In the rows, 128 means zero.
Known rows, with every way that one mark hangs from another
zunak(bezu ribep): [143 134 132 126 128 115 158 104 156 107 117 120 140 130 127 161 135 141
 114 102 158 135 128 130  84 133  76 150 153 145 122 129 107 124 127 126
 109 138 124 114 137 142 126 124 122 132 123 127 140 152 137 146 118 111
 154 103 149  88 107 148 143 131 153 128 120 146 149  96 126 121 108 162
 141 169 121 123 129  79  98 124 175 139 119 150 117]
radobi(zunak(bezu ribep(rufu))): [129 129 192 145 108 115 107  71 193 104 114 155 126 134 130 163 124 171
 104  99 167 120 152 140  93 126  18 156 131 143 120 135 100 143 126 149
 104 122 116 107 128 129 122 110 128 129 146 131 129 138 144 171 119 127
 151 135 195 132 101 141 143 123 125 103 123 136 171 125 122 128 107 151
 128 151 116 141 130 108  83 114 185 141 139 134 119]
radobi(zunak(bezu(moku(rifi)) ribep)): [131 140 132 115 106 151 137  84 164 128 146 118 145 109 121 114 140  92
  81 112 128 146 109 151  97 158 119 166 160 147 115 137  84 159 130 136
 102 148 126 113 147 147  85 130 138 137 130 112 123 164 141 129 119 108
 163 144 158  90 117 148 178 151 129  79 131 146 132  91 102 132 131 140
 174 151 108 133 130 106  83 161 184 168 117 117 121]
rufu(radobi): [131 131 107 125 139 153 142 130 109 134 122 123 140 163 137 175 140 133
 123 127 171 131 138 139 104 119 185 149 117 154 118 135 197  94 114 118
 108 118 112 121 129 107 174 118 120 141 154 145 158 121 107 126 137  96
 141 122 128 128 105 142 112 131 160 128 120 164  79 126 116 122 105 157
 110 131 132 143 139  85 117 101 150 130 110 167 117]
ribep(rufu(radobi) zunak(bezu(moku))): [126 117 140 132 148 168 116  85 150 119 141 202 133 143 128 155 138 124
 106 113 134 142 134 154 128  98  92 124  96 162  98 138 158 134 125 136
 116  73  96 119 116 124 183 125 133 146 194 117 158 136 142 159 105 102
 123 112 192 144 106 118 149  93 127 135 124 138  93 119 117 122  96 149
 119 140 127 141 128 117 118 120 142 145 142 126 122]
bezu(moku(rifi) zunak): [128 136  81 111 151 170 165 172  95 147 164 138 145 127 134 120 160  43
 140 135 120 160  96 137 117 145 252 122 125 165 120 131 171 120 141 129
 135 129 125 130 128  93 149 122 147 136 109 120 129 143 124 111 126 103
 155 136  97 124 109 148 153 146 144 111 146 139  90 101 111 132 101 155
 138 144  96 134 132 115  89 173 136 159 103 108 119]
bezu(moku zunak(ribep)): [141 146  75 125 166 139 187 152 128 136 142  99 143 119 139 122 141  87
 132 128 129 148 105 125 110 141 153 132 161 167 127 130 141 109 165 142
 148 120 128 129 142 122 135 122 144 127 143 132 115 151 166 123 125  99
 156 116 116 107 103 160 135 119 167 136 136 139 171  44 143 124 108 143
 156 138  82 123 126  96  92 183 141 162 120 115 122]
bezu(moku(rifi) zunak(radobi)): [129 149  92  99 153 174 156 185  93 147 163 132 148 119 142  87 161  76
 149 134 113 150 112 142 107 145 205 127 125 160 120 124 113  99 139 110
 149 165  97 129 128 130 138 123 140 141 102 120 121 128  90 109 125  95
 157 139  87 116 109 158 180 134 131 130 147 142  92  86 112 134 101 161
 150 138 110 132 125 129  83 177 141 163 107 133 109]
zunak(bezu radobi ribep): [149 140 158 110 111 127 150 119 175 114 118 110 146 122 130 134 142 162
 131  98 156 125 138 135  79 140  28 151 161 146 119 123  50 105 115 102
 124 178 103 114 140 168 112 125 116 133 119 126 133 140 112 146 109 110
 155 110 147  80 112 166 161 126 139 157 120 149 161  77 128 120 103 174
 150 152 135 119 119  95  87 129 181 143 127 170 104]
bezu(moku): [136 123  84 124 135 163 132 140 108 141 129 103 146 148 145 142 141 113
 117 120 143 143 116 130 119 119 205 119 138 158 119 131 168 124 129 112
 139 130 130 124 131 100 161 122 145 144 150 130 150 157 131 148 126 108
 134 144 125 115 101 142 124 142 167 149 143 142 109  90 124 123 109 149
 124 136  99 148 132  85  98 140 148 137  98 138 122]
zunak(bezu(moku(rifi)) radobi ribep): [144 152 147  95 123 145 165 125 155 133 159 118 155  99 127  83 167 104
  97 106 113 148 104 148  91 142  90 140 164 146 110 125  35 118 127  86
 123 162  99 120 145 164 108 130 125 137 119 105 127 152  97 148 105  97
 150 126 128  72 122 165 192 129 140 146 124 146 135  85 107 130 117 165
 166 165 119 127 119 113  81 159 169 164 112 163 110]
rifi(moku(bezu(zunak(radobi ribep)))): [161 147 136 116 189  84 157 167 141 139 151 138 141 111 124  90 145 220
 180 102 150 136 160 134  88 183 126 114 152 150 132 134  65  81 156 121
 106 199  99  94 125 146 141 131 118 119 120 146 108 137 150 129 117  93
 167  96  92 100 112 151 178 146 138 151 147 143 178   5 121 124 103 165
 124 165  86 128 116 115  82 125 178 171 127 176 105]
rufu(radobi(zunak(bezu(moku))) ribep): [135 136 110 106 123 201 145  50 116 135 124 108 133 153 132 142 126  82
  87 144 142 126 146 158 136 150  94 182 129 154  95 138 121 135 142 172
  90 101 102 116 136 168 128 124 130 162 168 125 151 164  92  90 134  98
 142 117 193 116 101 127 127 146 121  80 116 154  63 174 115 131 144 135
 153  68 138 169 136  88 134 117 131 149 121 126 113]
rifi(moku): [140 108 116 121 150  89 134 134 118 141 123 134 140 150 138 171 139 167
 122 100 178 126 143 123 107 141 231 130 121 151 123 132 172 108 135 112
 108 140 125  99 119  93 158 129 131 133 163 141 150 140 145 142 131 108
 146 133 127 118 103 136 121 140 164 172 141 143 123  63 118 124 105 176
  80 149 100 157 140  87 105 106 159 158 109 172 110]
radobi(zunak(bezu ribep)): [136 135 145 131 101 122 134  68 175 115 107 107 132 124 127 160 120 155
 102 112 167 131 152 137  86 157  70 174 160 145 121 140  96 138 123 144
 101 161 122 111 142 147 104 121 125 136 119 134 132 152 144 138 126 120
 159 128 174  95 105 148 154 143 135  95 123 143 155 113 124 125 117 146
 153 132 127 127 125  92  97 119 195 147 128 133 117]
rifi(moku(bezu(zunak(ribep)))): [157 142 109 129 191  82 164 154 141 136 146 132 137 120 119 119 141 167
 158 104 150 146 146 131  95 178 173 125 148 148 134 135 119  95 159 147
  98 172 120  97 124 120 154 129 124 117 137 147 109 142 171 130 120  97
 170  97  94  96 106 140 150 165 147 129 144 137 185  24 120 126 103 156
 113 170  74 131 127 104  95 119 173 177 122 157 118]
ribep(rufu(radobi) zunak(bezu)): [125 121 168 133 138 140 108  79 150  99 133 218 125 155 123 177 127 187
 111 108 163 132 152 156 113  98  73 140  86 153 104 137 168 122 111 145
  98  92  89 113 111 114 187 116 122 146 179 127 158 114 119 161 102 111
 125 107 183 151 104 117 142  94 119 129 120 143  93 155 110 124  89 162
  97 144 146 144 133 109 118  89 152 135 142 147 119]
ribep(rufu(radobi(zunak(bezu)))): [122 120 174 134 124 178  88  60 150 114 112 175 122 159 136 173 125 141
 102 118 163 113 165 158 107 123  78 173  87 145 105 139 155 121 106 134
  88 114 105 114 118 122 149 109 119 145 157 133 160 124 117 152 120 117
 136 131 196 159 101 127 133 135 114  88 118 145  71 188 103 126 106 155
 111 111 135 156 136 109 114  88 173 138 147 134 116]
bezu(moku zunak(radobi)): [140 136  95 104 151 166 157 175 100 140 133 120 146 126 147  99 145 118
 165 131 129 139 127 132 111 135 167 120 136 169 124 126 124  98 148 125
 165 155 103 128 128 140 142 126 141 147 117 133 129 135 119 111 128  99
 134 130 116 122 102 158 160 117 144 150 146 136 102  70 135 128  98 150
 142 105 107 128 123 107  97 166 135 157 117 125 107]
rufu(radobi(zunak)): [123 131 107 128 124 164 101 101 121 133 107 115 133 160 136 166 122 144
 113 134 178 121 163 146  99 135 187 171 111 155 118 143 179 101 122 150
  99 134 105 114 131 120 147 116 125 148 158 147 149 127 115 109 140 102
 147 139 153 139 101 136 127 145 142  89 126 161  81 155 112 126 118 140
 117  99 133 144 139  91 119 102 165 138 127 146 122]
bezu(moku(rifi) zunak(radobi ribep)): [133 168 114 102 154 151 180 177 120 143 163 114 153  97 131  84 169  75
 137 119 113 153 107 136  97 143 153 130 162 161 126 127  89 101 157 117
 149 158 100 131 135 144 110 124 137 126 100 118 104 138 118 110 115  94
 158 129  91  88 115 174 183 119 143 134 137 150 156  51 126 132 101 156
 170 159 101 119 118 127  80 197 144 164 111 143 116]

Rows
[135 125  97 113 120 174 157 122 140 141 149 134 144 130 128 126 156  63
 104 123 123 155  95 145 105 147 191 148 126 147 109 128 119 140 108  97
 109 136 123 123 137 118 120 130 141 145 120 109 157 157 116 140 118 106
 146 129 125 104 116 138 163 148 134 119 136 142  91 131  94 126 117 162
 145 153 116 138 133  99  96 140 153 160  98 129 118] : zunak(bezu(moku(rifi)))
[132 135 128 108 112 175 137  47 129 126 108 121 127 161 129 174 120 123
 110 132 171 119 168 156 118 150  94 200 108 152 102 139 133 117 134 174
  76 115  93 109 130 157 117 122 117 160 136 130 150 149  79  92 138 103
 149 108 207 118  99 125 120 154 114  76 110 161  80 183 109 130 135 146
 134  71 155 162 137  76 136  90 143 138 130 148 107] : rufu(radobi(zunak(bezu)) ribep)
[145 171 136 117 159 138 150 172 132 134 165 133 140 115 118  89 156 163
 173 117 131 167 136 146  78 169 144 136 150 145 136 127  79  89 129 112
 105 207  88 106 133 136 133 119 120 126  63 129  99 122 100 123 111 100
 172 115  64  91 117 170 191 170 129 110 141 158 168  60  96 131  94 162
 147 179 112 120 120 129  65 143 168 155 112 177 117] : moku(bezu(zunak(radobi ribep)) rifi)
[141 144 164 131 150 160 151  87 159 124 142 147 142 139 134 133 151  90
  94 105 119 125 114 146 111 104  47 122 134 146 103 136 124 109 136 125
 114  75 123 126 127 137 147 118 125 126 184 118 152 143 136 162 103  98
 132 105 172 117 107 143 130  91 153 122 112 146 125  96 118 120 112 146
 137 157 105 148 128  99 109 132 146 159 132 132 121] : zunak(bezu(moku) ribep(rufu(radobi)))
[151 146 139 105 128 138 161 118 152 127 128 100 152 111 137 106 147 129
 123 107 125 129 120 137  96 132  40 137 178 151 114 130  40 105 129 104
 133 157 115 121 142 182 107 130 126 136 130 115 135 156 126 146 109 104
 137 115 149  76 111 166 169 109 138 156 124 141 140  61 131 122 110 160
 165 147 118 125 114  98  91 155 166 157 116 158 106] : zunak(bezu(moku) radobi ribep)
[114 129 165 140 130 168  89  89 119 125 115 157 126 169 140 173 131 160
 104 116 174 106 167 149 111 107 142 144  87 150 113 143 200 112 121 148
 105 108 103 112 111  97 171 109 127 140 166 142 152 110 108 154 131 115
 138 144 179 173  96 128 112 125 134 100 125 154  87 170 106 129 105 148
 107 120 129 160 139 111 108  99 165 138 137 146 125] : ribep(rufu(radobi(zunak)))
[128 151  95 112 155 146 190 162 124 138 169 110 145 113 130 108 163  58
 120 125 118 164  86 133  99 145 190 131 154 162 126 131 136 119 155 131
 130 124 116 129 141 110 126 125 143 125 116 119 110 148 130 117 116  95
 169 127  89  97 113 161 156 127 158 116 137 145 147  58 122 131 108 148
 158 160  91 120 128 115  82 192 146 160 109 117 126] : bezu(moku(rifi) zunak(ribep))
[135 123 128  96 117 160 126 120 148 122 155 177 150 104 123 110 151 155
 123 115 123 163 125 155 104 142 139 135 126 157 107 130  76 139 114 115
 114 157  83 113 133 150 124 135 133 154 129 106 136 137 115 151 103 107
 140 138 141  95 118 142 212 125 111 138 142 140 110 104 103 129 109 160
 147 147 149 125 121 126  86 144 158 155 112 152 105] : ribep(zunak(bezu(moku(rifi)) radobi))
[157 128 116 114 190 118 135 177 119 145 142 147 138 128 127  94 141 197
 180 117 157 135 161 136  98 175 171 113 120 151 131 128  91  76 135 121
 110 202 100  98 111 132 161 130 120 134 118 143 126 124 134 127 124  99
 156 104  95 119 108 136 172 168 133 156 156 140 130  44 111 126  99 171
 106 149  87 143 125 110  96 102 169 171 120 176  96] : rifi(moku(bezu(zunak(radobi))))
[135 150 173 123 148 106 149 156 150 113 132 146 133 131 142 130 148 169
 167 107 147 122 143 124  94 113  30 115 132 163 134 127 100  94 143 130
 147 142  99 122 120 125 149 109 129 120 125 136 112 105 122 146 111 114
 151 115 125 134  99 177 146  91 144 156 129 144 170  74 137 130  71 168
 124 159 110 126 121 129  78 160 143 145 133 155 113] : bezu(zunak(radobi ribep(rufu)))
[142 135 123  96 120 181 145 139 145 140 146 133 153 121 133  96 157 105
 120 117 118 149 107 152 102 138 151 138 135 148 109 120  61 121 106  82
 118 166 103 123 133 149 124 129 130 145  97 105 152 143  81 142 113 107
 139 135 129  94 119 151 186 153 117 136 141 142  71 118  97 130 110 165
 150 146 130 135 124 104  89 144 160 169 101 154 109] : zunak(bezu(moku(rifi)) radobi)
[155 118 106 134 195 107 146 161 100 148 142 152 132 141 125 131 135 160
 177 121 161 144 148 135 104 176 223 114 116 153 132 133 158 101 142 134
  90 160 122  97 114  96 174 127 128 130 129 147 135 141 147 127 128  99
 159 108 101 130 104 125 147 185 136 136 153 134 133  62 111 124 100 165
 102 146  71 146 133  99  97 100 163 173 119 151 109] : rifi(moku(bezu(zunak)))
[136 127  98 104 140 180 154  60 116 123 145 160 137 150 123 157 130 106
 119 129 137 153 149 154 142 125  90 160 118 162  96 136 162 137 154 173
  95  74  87 113 131 162 156 132 129 159 196 117 148 158 106 120 115  89
 134 100 198  95 105 125 140 113 133 115 117 156  96 153 118 125 128 144
 141  89 146 149 133  87 136 114 115 136 117 135 114] : rufu(radobi ribep(zunak(bezu(moku))))
[142 160 156 145 184 152 145 134 146 127 153 155 125 148 120 133 145 163
 151 116 150 144 143 145 108 127  89 128 118 149 127 134 164  85 143 140
  97 115 108 114 113 108 186 108 119 117 138 143 116 110 138 142 111 101
 155  91 114 142 102 137 131 137 143 103 125 155 149 103 108 125  86 147
 119 162  95 139 129 128  96 120 148 141 143 152 133] : moku(bezu(zunak(ribep(rufu(radobi)))))
[147 123 127 105 119 166 140 133 145 131 122 121 148 131 141 105 141 117
 140 119 129 137 121 138 107 129 101 135 148 155 110 123  70 115 115  88
 132 158 112 119 132 160 128 128 131 146 129 118 159 148 106 150 120 105
 124 124 155 100 108 150 167 125 130 164 138 136  98  95 125 123 113 165
 142 125 113 139 119  93  99 141 158 156 113 151 101] : zunak(bezu(moku) radobi)
[154 139 115 124 167 165 130 177 112 139 131 133 134 141 126 104 140 169
 194 124 148 150 149 141  98 152 171 118 132 156 136 122 116  91 122 122
 119 198  94 109 129 121 162 114 126 139  79 146 130 115 108 127 128 104
 150 108  94 116 103 146 166 169 123 132 147 145 119  95 111 126  89 167
 125 130 112 135 122 107  83 114 164 147 122 165 108] : moku(bezu(zunak(radobi)))
[126 118 124 116 104 180 118  91 137 138 138 132 143 126 127 124 139  77
  93 126 130 150 117 153 109 162 171 163 124 143 105 138  94 147 111 122
  98 152 113 114 139 126 104 124 137 154 117 114 148 165 106 128 126 116
 154 149 160 114 111 128 178 164 115  80 143 139  86 132  95 130 122 146
 152 125 101 141 132 104  93 134 177 158 118 119 123] : radobi(zunak(bezu(moku(rifi))))
[130 129 107 101 120 169 155  75 144 127 162 171 138 128 120 146 145  99
 116 119 132 167 130 153 129 142 128 159 117 158 106 132 128 168 152 161
  93  88  88 107 134 131 140 134 139 158 140 102 132 164  85 130 106 108
 148 126 168  85 109 129 163 133 120 113 135 145 121 148 104 133 123 158
 147 136 148 153 132 108 100 136 118 141 100 133 119] : rufu(ribep(zunak(bezu(moku(rifi)))))
[134 116 163 121 131 140  98 105 167 112 137 199 138 124 135 110 144 181
 142 102 131 140 141 147 122 101  47 109 111 159 105 124  92 136 125 128
 141 124  83 112 117 137 162 124 138 150 162 114 142 125 133 182  98 116
 116 130 177 125 102 141 173  92 118 178 146 135 140 106 119 123  91 164
 124 140 131 135 120 126  88 134 149 144 125 136 106] : ribep(rufu zunak(bezu(moku) radobi))
[139 116 101 109 128 165 156  61 129 121 137 153 135 137 126 150 131 145
 133 123 138 160 134 141 136 129  87 148 134 163 103 128 141 161 144 174
 106  91  98 104 134 141 150 133 140 161 156 114 136 163 113 134 110 103
 138 115 194  91  95 126 141 125 132 134 137 139 139 120 127 125 124 153
 141 118 147 154 129  88 113 144 126 130 105 129 112] : rufu(ribep(zunak(bezu(moku))))
[142 150 125 113 144 115 160 161 130 118 126 113 143 120 138 119 149 136
 163 111 156 134 137 124  83 138  73 144 156 162 132 127 108  94 147 131
 156 175 101 123 135 142 126 121 126 128 101 144 112 121 131 116 129 105
 160 110 107 103 103 173 156 111 149 151 129 147 156  56 142 127  93 165
 141 136 119 110 120 109  86 152 154 142 128 158 109] : bezu(zunak(radobi ribep))
[120 133 181 143 120 113  99  86 171 113 115 140 127 139 135 174 130 212
 103  97 175 118 162 133 104 112  85 140 139 148 126 138 145 138 138 155
 118 128 116 102 123 101 147 105 135 126 151 140 123 123 145 173 125 125
 157 154 161 138  95 152 116 123 147 120 127 144 182 102 120 127 103 154
 108 158 114 143 131 115  79 132 185 133 125 143 128] : radobi(zunak(ribep(rufu)))
[141 112 139 105 113 124 111 110 152 107 119 175 139 131 127 139 129 211
 151 108 164 137 159 147  89 129  81 148 123 155 117 128  99 125 111 125
 120 165  89 105 130 153 138 131 123 151 122 127 145 120 118 153 112 112
 135 113 163 103 106 139 180 117 113 165 134 143 134 122 124 122  92 170
 122 128 149 116 121 100  90 107 172 131 128 166  94] : ribep(zunak(bezu radobi))
[133 108 190 121 125 126  94 103 176  97 117 212 131 134 129 155 132 222
 144  91 160 128 153 144 104 105  40 123 107 154 114 126 110 120 107 126
 119 136  79 107 113 132 166 125 125 147 141 124 143 106 117 183  98 124
 125 114 180 134 101 137 170  92 109 168 133 136 148 124 115 124  84 172
 102 156 152 132 122 123  83 116 164 128 135 167 101] : ribep(rufu zunak(bezu radobi))
[142 156 108 130 168 139 168 162 129 135 169 135 133 125 113 111 151 139
 154 111 134 174 124 143  89 165 203 138 152 145 139 128 133 120 138 135
  91 165 106 107 136 100 134 117 124 124  73 132 103 131 124 126 118 103
 179 111  73 100 111 157 171 180 141  84 137 155 157  83  98 131  91 155
 145 191 100 120 129 125  63 135 171 155 112 147 133] : moku(bezu(zunak(ribep)) rifi)
[137 107 106 122 134 143 128 100 148 116 128 160 141 132 130 134 127 134
 125 116 140 157 122 144 114 131 144 131 129 162 109 131 148 145 126 140
 120 114 109 114 131 127 151 132 142 154 157 121 149 156 154 153 111 110
 133 123 162 105 102 122 164 129 141 137 142 132 142  88 127 121 107 153
 134 139 122 135 128  97 106 132 161 144 117 109 119] : ribep(zunak(bezu(moku)))
[148 137 117 120 135 131 176 104 158 127 132 113 148 126 133 137 143 102
 107 106 131 142 102 134 101 138  86 137 171 152 112 133  97 125 138 115
 119 128 128 123 144 145 117 127 134 129 144 115 139 170 157 153 113 101
 150 109 151  83 109 151 145 127 152 141 127 136 157  55 132 121 117 154
 161 157 104 126 125  82 100 150 160 158 110 124 117] : zunak(bezu(moku) ribep)
[132 142 169 134 143 134 153  86 172 102 130 154 134 146 130 175 144 140
 101 106 154 118 137 142 100  98  31 152 120 146 109 133 121  97 121 118
 101  91 115 117 122 125 146 114 114 123 158 126 147 120 123 161 113 109
 143 100 169 122 109 145 130 100 141 128 104 154 129 135 113 121  97 163
 119 163 126 135 131 107 113 104 154 143 141 158 119] : zunak(bezu ribep(rufu(radobi)))
[144 152  92 106 160 134 173 168 113 137 141  95 152 110 142  97 149 108
 141 123 119 139 114 125 106 141  94 118 166 166 128 127  89  91 159 129
 160 147 106 127 137 157 121 124 138 130 138 128 111 142 138 120 119  96
 150 113 110  97 105 176 162 103 157 159 135 141 160  38 144 127  97 148
 166 128 101 120 116 110  90 189 141 159 119 130 107] : bezu(moku zunak(radobi ribep))
